Each row was made from one walk, in order. Every step used is in the known rows, and no mark comes twice. Write each row's walk.
Known rows:
s e t: 20.9	-29.6	12.2	27.0	-31.9	-26.6	-10.7	0.9	-11.5	-12.1	-13.5	-5.4	11.0	-54.7	-59.1	-14.4	-8.6	6.6	23.0	-12.4
u t: 7.8	-22.5	4.0	26.4	-4.4	18.0	6.9	-42.0	-7.2	-14.9	4.4	-22.7	9.7	-1.2	4.8	5.9	-18.6	1.9	21.1	14.3
l d u t e: -9.0	-25.0	10.6	36.1	-12.0	35.9	1.6	-26.2	-16.0	-27.0	-6.6	-16.4	13.7	-56.3	59.8	10.2	-16.9	22.0	-17.9	12.5
u k: -5.8	-25.5	7.4	26.3	8.9	-2.0	-2.0	-13.2	-6.1	-15.6	-0.3	-22.8	22.0	-13.9	7.2	-10.7	-54.4	-6.8	16.9	-8.7
u k e: -2.7	-28.3	-20.3	31.9	20.9	-4.9	-3.1	6.0	0.8	-18.9	-1.4	-28.0	17.4	1.1	-9.4	-4.1	-33.5	-3.1	23.9	-3.0
d u k e t: 4.1	-34.1	-29.9	21.6	-1.3	-0.2	2.3	38.6	0.8	-31.8	-21.3	-11.3	17.9	-12.5	-20.3	-7.9	18.5	4.2	48.1	-6.4
u t l s: -25.7	-15.8	9.1	12.3	-18.1	24.2	2.3	-31.5	-18.3	12.2	4.0	-15.2	5.6	11.0	25.9	-5.9	-14.3	-11.2	-29.7	-0.4
l t: -6.4	-24.6	1.3	1.3	-0.3	-8.7	-3.1	-19.8	0.6	-3.4	2.5	-20.0	7.6	16.5	3.6	14.1	-32.7	6.2	47.5	-2.3
l s e: 13.6	-23.5	18.2	24.8	-2.7	-2.4	-12.9	-18.4	-17.0	16.9	-9.0	-10.7	6.4	-50.6	-34.2	-6.3	-0.3	-5.1	-10.8	-17.4
k e: 20.2	-17.2	-11.9	22.7	10.8	-12.3	-1.1	-0.6	2.7	-16.6	-5.9	-24.1	8.6	8.7	-39.3	21.4	-20.6	3.5	25.4	4.4
k u: 15.9	-26.5	22.7	6.5	-3.0	13.7	9.5	-12.9	-3.7	-29.3	0.9	-22.8	19.5	14.3	-19.8	6.1	-13.8	7.5	32.7	-2.6
d u t l: 1.8	-14.3	11.4	9.4	-28.3	37.2	20.0	-16.9	-3.1	-20.6	-6.5	-12.2	18.8	12.7	19.8	9.8	-5.3	11.4	11.0	9.2
l s e t u k: -0.8	-35.6	1.6	36.6	-21.4	-2.5	-13.8	7.0	-32.0	23.1	-8.0	-9.3	5.9	-75.6	-16.9	-58.6	19.7	-15.6	-32.1	-39.3
d u t l s: -13.1	-16.1	8.4	4.5	-19.5	46.6	12.2	-18.2	-13.9	4.1	-9.7	-7.7	10.7	6.9	29.9	3.8	18.9	-2.4	-12.7	0.3
e t u k: 2.2	-26.9	-4.4	27.8	-19.6	-11.9	-1.3	4.9	-19.8	-7.3	-4.1	-18.1	13.3	-33.0	-1.3	-36.4	-21.4	-9.8	-4.4	-23.6
d u k e: 10.4	-27.9	-20.6	24.5	19.9	16.1	8.0	21.0	4.8	-26.6	-12.8	-20.9	21.6	-2.1	-5.8	4.3	1.0	5.7	40.0	-2.2
s l t u: -1.1	-11.2	1.3	-3.5	-16.2	9.7	10.0	-20.6	-11.1	20.0	14.6	-18.9	14.0	23.8	-4.4	13.4	-31.7	7.0	-4.5	-15.5
e t l d u: -18.5	-15.2	4.7	7.5	-46.9	-13.8	4.1	24.8	-14.3	-16.1	-29.4	6.3	30.3	-16.0	0.9	5.1	-18.9	8.0	-28.9	-8.1
u k e t l: -27.0	-27.2	-22.7	20.7	-23.9	-22.5	-5.7	34.4	-5.5	-21.5	-5.3	-15.0	17.0	8.9	-14.1	-24.9	-35.8	-4.9	10.5	-11.7
l d u t: -1.5	-23.3	-2.3	28.9	-5.9	31.5	14.1	-25.3	-11.6	-17.0	-14.5	-11.6	27.1	-19.1	35.2	14.1	4.1	13.6	-12.1	18.1
e t l s: -23.3	-16.1	7.8	0.0	-36.4	-18.8	-10.4	7.1	-20.8	11.0	-13.9	-1.0	6.2	-3.5	-16.1	-8.1	-15.2	-15.4	-22.6	-20.9

Write each row's walk:
-13.3	-27.2	-23.6	13.4	-24.0	-2.4	5.0	48.8	-0.9	-29.4	-18.5	-7.0	22.1	5.4	-10.9	-14.4	-2.1	3.5	26.0	-11.4 => d u k e t l
-11.0	-31.7	-33.1	22.4	13.5	4.6	0.6	8.0	-3.2	3.5	13.0	-33.6	5.9	14.1	18.5	-20.0	-13.4	0.9	23.1	-12.9 => l t u k e
28.3	-18.7	-21.6	24.8	-16.2	-22.7	-0.3	15.4	-11.4	-6.7	-8.6	-19.1	-0.5	-9.5	-49.4	-3.9	12.5	0.0	5.6	-11.0 => k e t u
6.1	-30.8	8.5	22.2	-24.1	-19.4	-17.9	-0.4	-21.8	12.6	-16.2	-0.1	2.8	-58.7	-48.4	-19.9	19.5	-6.3	-1.8	-22.2 => l s e t
-30.8	-15.5	5.4	15.6	-46.1	-34.2	-6.3	9.4	-19.2	-8.2	-15.1	-1.3	25.5	-12.6	-2.1	-2.6	-52.8	0.1	-43.7	-7.1 => e t l d
-41.2	-25.9	-2.3	16.8	-36.5	-5.6	2.6	31.9	-15.7	-19.0	-23.9	2.2	38.9	-25.0	31.0	-21.6	-31.7	2.0	-30.8	-14.3 => e t l d u k
8.2	-19.5	1.5	6.1	-7.6	-2.8	3.3	-19.6	-8.0	9.8	6.9	-24.9	2.5	7.5	7.3	0.0	-20.7	3.9	18.3	-12.2 => l t u
12.7	-22.0	-19.9	37.1	14.2	2.2	3.6	5.8	-8.5	-6.1	4.1	-33.5	11.3	-7.9	-6.7	-16.6	-18.6	-5.1	-6.2	-13.0 => t u k e
-15.7	-24.1	16.9	24.7	-28.5	21.4	-3.4	-27.4	-20.3	16.3	3.2	-10.7	6.6	-27.2	0.0	-23.7	-0.4	-3.3	-30.1	-5.7 => u t l s e
-15.3	-8.6	18.8	1.9	-15.2	-1.8	-5.2	-10.8	-16.4	14.4	-6.5	-11.4	9.4	6.2	-2.0	4.5	-34.2	-14.3	-31.1	-16.4 => t l s
-18.5	-35.4	-36.7	31.9	-2.0	-5.9	-0.8	39.6	-8.3	-25.2	-26.3	-5.3	30.2	-25.6	3.7	-10.0	5.7	6.5	1.5	-3.1 => l d u k e t
-12.0	-26.3	19.2	7.1	-30.3	35.9	18.7	-22.7	-6.7	-29.1	15.5	-23.3	19.3	38.5	15.8	-8.8	-13.3	8.8	11.4	7.4 => k u t l
7.5	-16.1	7.8	19.0	-2.5	4.7	6.9	-4.9	-9.0	-14.3	-24.4	-7.3	30.3	-24.8	7.4	24.2	-15.7	10.7	-14.0	1.5 => l d u
36.1	-24.0	13.5	31.2	-38.7	-20.8	-4.5	1.5	-20.2	1.4	-9.3	-9.8	5.8	-63.4	-57.0	-26.0	5.7	4.3	-7.1	-23.5 => s e t u
-19.0	-24.6	-33.3	12.6	5.9	13.0	7.7	5.8	-5.2	13.3	20.7	-27.0	16.9	33.3	6.4	-8.6	-27.9	3.6	5.0	-15.4 => s l t u k e
7.8	-24.9	6.6	18.4	9.3	19.8	8.2	0.9	-1.8	-23.3	-13.5	-15.8	26.5	-19.5	11.7	-1.5	-19.2	3.2	31.7	-7.8 => d u k
0.6	-23.9	15.2	33.7	-9.7	19.0	-5.0	-41.9	-11.6	-26.6	11.9	-28.3	-2.6	-38.2	32.3	2.4	-42.5	11.6	13.2	8.9 => u t e
-7.3	-35.0	-30.7	30.2	-1.0	-20.1	-7.5	23.4	-4.3	-22.6	-8.4	-18.5	13.8	-9.0	-23.4	-17.5	-17.1	-4.7	33.7	-6.4 => u k e t
-12.8	-26.3	13.5	8.9	-5.5	-6.1	-14.9	-19.4	-3.3	-14.2	9.5	-25.2	-4.9	-21.3	30.4	9.8	-57.2	14.8	42.3	-7.6 => l t e
20.1	-21.9	4.2	18.7	-4.2	39.3	17.8	-27.9	-2.7	-22.8	-9.3	-15.8	15.0	-4.8	10.8	15.2	12.1	11.3	34.0	14.2 => d u t
8.3	-20.0	7.4	30.8	2.4	5.2	4.4	-13.1	-15.4	-2.8	3.8	-28.0	16.2	-24.2	11.8	-24.0	-36.4	-8.5	-13.0	-19.0 => t u k
-17.0	-17.9	11.0	26.5	-20.7	46.4	8.6	-27.3	-17.7	-17.6	0.3	-9.4	25.4	-38.1	48.6	22.1	-29.4	25.6	-39.2	10.0 => s l d u t e
-2.2	-23.8	16.9	17.6	-29.8	43.6	7.1	-13.7	-16.3	9.2	-10.4	-3.8	11.2	-30.6	3.9	-13.7	35.1	5.5	-16.8	-6.2 => d u t l s e
